Known rows, with every step that occurs
soke -> nerid -> gapuso: [ 21  23   5 -20  14 -19 -51   5  -2  -3   4   2  15  21  27   8  32  15
  -5 -19   8  -5]
nerid -> gapuso -> nagul -> soke -> sovib -> dufun: [-15  30  12 -26  18   0  23   5 -14 -19 -22 -51 -43 -56   9  14   6 -56
 -14  26 -57  30]
nibo -> nagul -> gapuso -> dufun -> nerid: [  0  39 -14  17 -30  13   1 -33   1   8   7  -1  24  33   8 -26  32  41
   5 -11  59 -31]
soke -> nagul -> gapuso: [ 41  15  53  11 -16  16 -38  18 -14   4  16  17  -7  39  43 -36  43  17
  57 -24  -7   1]
sovib -> soke: [ 26 -49  -8  -1  -6  -7  12  58  29  -3  26  37  14  -2 -25 -24  -5 -44
 -13   2 -18  -1]
dufun -> nerid -> gapuso -> nagul: [-12 -72  -9 -15  40 -16   4 -68 -16  20  17  -4  46  13 -16  13  34 -17
 -61  13  15  14]
nerid -> gapuso -> dufun: [-17 -13 -24 -34   9  19  21 -22 -40 -10  -4  11  21  37  14  17  16 -36
  -6  -4  18  21]
nibo -> nagul -> soke -> nerid -> gapuso -> dufun: [ -9 106 -15 -28 -31  12   8 -25 -36 -33 -60 -38   0  30  32  19  20  42
  30 -48  26 -20]
nerid -> soke -> sovib -> dufun: [ -4  -6   6  -1  20  -4 -22  37  54   2  10  -5 -57 -46 -17  30 -23 -25
 -43  29 -36  14]
nibo -> nagul -> soke -> nerid -> gapuso: [ 23 110   2 -15 -11 -18 -14   3 -23 -25 -40 -31  -8  14  50  14  47  46
   6 -39   1 -14]
nibo -> nagul -> soke: [ 15  54 -20   4 -12   3  30  24 -29 -10 -30   4   2  38  13   5  14  14
  14 -17 -23  13]
dufun -> gapuso -> nagul -> nibo: [ -5 -17   5  25  22 -29  12  -8 -43  46  16  10  48  17 -22  -9  15  -2
 -13  26 -12  32]
gapuso -> dufun -> nerid -> soke: [-47 -72 -42   2  12  12  31 -56   5   4   0  26  10   3 -33  46 -54  28
 -27  -5  44 -12]
sovib -> soke -> nerid: [ 35 -10   6  -1 -23 -15 -34  60  50   0   9  19  16  -4 -25 -26 -20   1
  11 -19  -4 -39]
sovib -> soke -> nagul -> gapuso: [ 57   2  62  14 -32  13 -18  50  27 -13  17  22 -19  -2  19 -62  35 -12
  44 -21 -15 -20]
nerid -> soke -> nagul -> gapuso: [ 21  16  62   7  15   8 -25   5 -11   4   0  19 -27  15  32   7  29  39
  29 -39 -17   6]
soke -> sovib -> dufun -> gapuso -> nagul: [ -9 -44  -3  13 -17  -6 -32  14  55  32  13 -35  -7 -24 -35   1  33 -28
 -46  76 -52  13]
sovib -> soke -> nerid -> gapuso -> dufun: [ 10   0   0 -31 -26   4  -5  14  22 -24 -12  -6  21 -14  -8 -10  -8 -16
   7 -29  28 -35]
sovib -> soke -> nagul -> nibo: [ 59 -18  58  26  -8  -6   3  40   1 -18  29  24  -4  -5  -9 -64  -5 -34
  21 -23  23  -6]
sovib -> dufun: [  4 -39   9   2  14  -5  -2  58  43  -4  11  21 -12   9 -29 -20  20 -62
  -7  23 -14  18]
soke -> nagul -> gapuso -> dufun -> nerid: [  2 -19  19  19 -39  39 -19 -54   4  -9  16  11  -2  22  23 -39  11  43
  55 -17  69 -31]
nagul -> gapuso -> dufun -> nerid: [-18  -6 -16   7 -17  17   7 -28   0   3  23  27  12   8   9 -25 -22  24
  36  -4  48 -20]
nerid -> soke -> sovib -> dufun -> gapuso: [-10 -23   3  19  -1 -14 -30  27  77   2   4 -10 -62 -72 -18  30   3   4
 -60  62 -38  14]
soke -> nerid: [ 18   3  -8   2  -5  -6 -52  28  15  18   8  18  29  40   4   3  -9  30
  20 -17   4 -19]
gapuso -> dufun: [-22 -39 -36 -12  -9  28  22   0 -26  11   2  24  27  58 -15   8 -21 -21
  19  -5  13   4]
gapuso -> nagul -> soke: [-24 -16 -15 -16  14   7  55   1 -60  18 -28   4  26  31  -9  21 -26 -15
  27 -13 -53  24]
nerid -> soke: [ -8 -33  -7  -5  39  -7   8  12 -10  14   0  33   4  24 -11  43 -14   3
 -24 -11 -25  21]

Rows
[ -9  13  41  -9  -8  38   3 -20 -30  -1 -21  11 -19  32  22  17   4  44
  51 -44   9  -1]
nerid -> soke -> nagul -> gapuso -> dufun
[ 32  28  50 -13  28 -44  -8  15 -24   7  10 -14  37 -26 -19 -27   3 -30
 -12 -34   6 -10]
sovib -> soke -> nerid -> gapuso -> nagul -> nibo
[  6 -10  18   3  44 -22  21   3 -67  42  23  14  52  42 -25  -8 -14 -33
   3 -10  -6  33]
gapuso -> nagul -> nibo
[-15  19  -2 -15  -2  -3   7   0 -38  22 -38 -11  28  27  -7  23 -39  32
  52 -34 -34 -10]
gapuso -> nagul -> soke -> nerid
[  0  43  -5   1 -15  -5  -7  25 -10  -9 -24  12  -2   5  22  10 -44  42
  64 -31 -11 -20]
nagul -> soke -> nerid
[-38 -41 -52   8   1  23  -1 -63  20   8  17  -6 -12 -29 -13  50 -78  42
 -41  20  41 -21]
gapuso -> dufun -> nerid -> soke -> sovib
[-11  29  -3 -12 -15  22  13  12 -37  11   8  25  12  39  21 -11  -2  -4
  60 -17   5   3]
nagul -> gapuso -> dufun
[  9  67 -11  28 -50  -6  -5  41  61 -22 -27 -38 -61 -48   6  -8  36  14
 -23  58 -39   2]
nibo -> nagul -> soke -> sovib -> dufun -> gapuso
[ 12 -20  -7   5  14 -16 -41 -11  74 -28  44 -24 -50 -77   6 -16  22 -43
 -70  57  28  -3]
soke -> sovib -> dufun -> nerid -> gapuso
[  5  74   0  -6 -27  20   4   7 -32  16  -9  -6  27  66  20 -19  54  15
  28 -21  13 -10]
nibo -> nagul -> gapuso -> dufun
[-21  11  -4 -38  29  -2  51 -22 -74  -2 -34  -8  19   7  15  29   8 -28
   7 -17 -46  41]
nerid -> gapuso -> nagul -> soke
[ 42   1  46  26  12  -1 -16   8 -36  -1  27  25   6  42  13 -40  10  -7
  32 -19  35  15]
soke -> nagul -> nibo
[-29 -73 -51  11 -11  24  18 -45   5   3  14  26  27  21 -21  -2 -37   6
  -3   7  58 -19]
gapuso -> dufun -> nerid
[-19  12   1  -9  -1   9  19  28   6   2 -16 -33 -28 -33 -20   8 -32 -44
  11  30 -62  18]
gapuso -> nagul -> soke -> sovib -> dufun
[  7 -47 -17  28  -7  -2 -38  12  90 -11  47  -7 -41 -50 -17 -21 -17 -24
 -47  60  22 -14]
soke -> sovib -> dufun -> nerid
[-21  36  -5   6  -4   7  13 -48   2   8 -11   1   7  15  -2  16   9  65
 -21 -26  47 -25]
nibo -> nagul -> gapuso -> dufun -> nerid -> soke
[-29  59 -19 -32 -12  16  18 -19 -47 -34 -42  -9  -9   0  38  25 -28  24
  61 -40  20 -14]
nagul -> soke -> nerid -> gapuso -> dufun
[ -4 -47   3  -1  24 -13 -27 -38  48   0  30 -47 -17 -52 -23  -4  29 -46
 -81  55   5   4]
soke -> sovib -> dufun -> nerid -> gapuso -> nagul
[  7  42 -30   3 -13  10   8  22 -20  -9   4  -1 -28 -18  38  15 -57   6
  26  14 -38   7]
nagul -> soke -> sovib
[ 24  82 -32   8 -28   7   0  16 -15  -6 -12 -28 -26   8  31  13  -3  26
  -4  11 -31  -4]
nibo -> nagul -> soke -> sovib
[ -3 -40 -29  17  20  -7 -30 -37  34  10  37   6 -20 -39  -8  41 -56  42
 -62  29  16  -8]
dufun -> nerid -> soke -> sovib
[  4 -41 -20  -1  26 -22 -10 -34  12 -11  36  19   9  -6  11  -3  29  -6
 -51  13  40   8]
dufun -> nerid -> gapuso
[-33 -37   9 -14  31 -13  53 -28  10 -27 -24 -21 -19 -58 -23  -1  13 -45
 -21  15  -3  19]
sovib -> dufun -> nerid -> gapuso -> nagul -> soke
[-16 -37  19  30  16  19  22 -76 -20 -11   9  19  -8  -7 -15   1 -53  42
   5 -33  95 -12]
gapuso -> dufun -> nerid -> soke -> nagul -> nibo
[ -3 -75  -2  19  10 -12  -6  19  75 -10  26  23 -16 -22 -42 -31   7 -35
 -29  35  30   1]
sovib -> dufun -> nerid
[-31 -29 -26   4  -8  -4  44 -10 -36  21 -35   5  25   5  -7  22  -5  21
  16  24 -60  27]
dufun -> gapuso -> nagul -> soke
[-36 -35   3  10  -9  -4  48  27  11   2 -41  -8 -10 -29 -35   1  14 -24
  14  34 -62  30]
sovib -> dufun -> gapuso -> nagul -> soke
[ 17  76  -5  14 -25   3   0  50  37 -26 -22 -36 -59 -28   3  -6  10 -16
 -10  26 -33   1]
nibo -> nagul -> soke -> sovib -> dufun
[ 17  46  34 -15  44 -43 -26 -19 -60  28   6 -13  43  11   8  -3  15  -1
  -3 -34  15  10]
soke -> nerid -> gapuso -> nagul -> nibo
[ 18 -16  22 -33   7 -24 -22  11  11  13  -7 -22  42  -7 -28  -2  29 -21
 -26 -22 -22 -21]
sovib -> soke -> nerid -> gapuso -> nagul
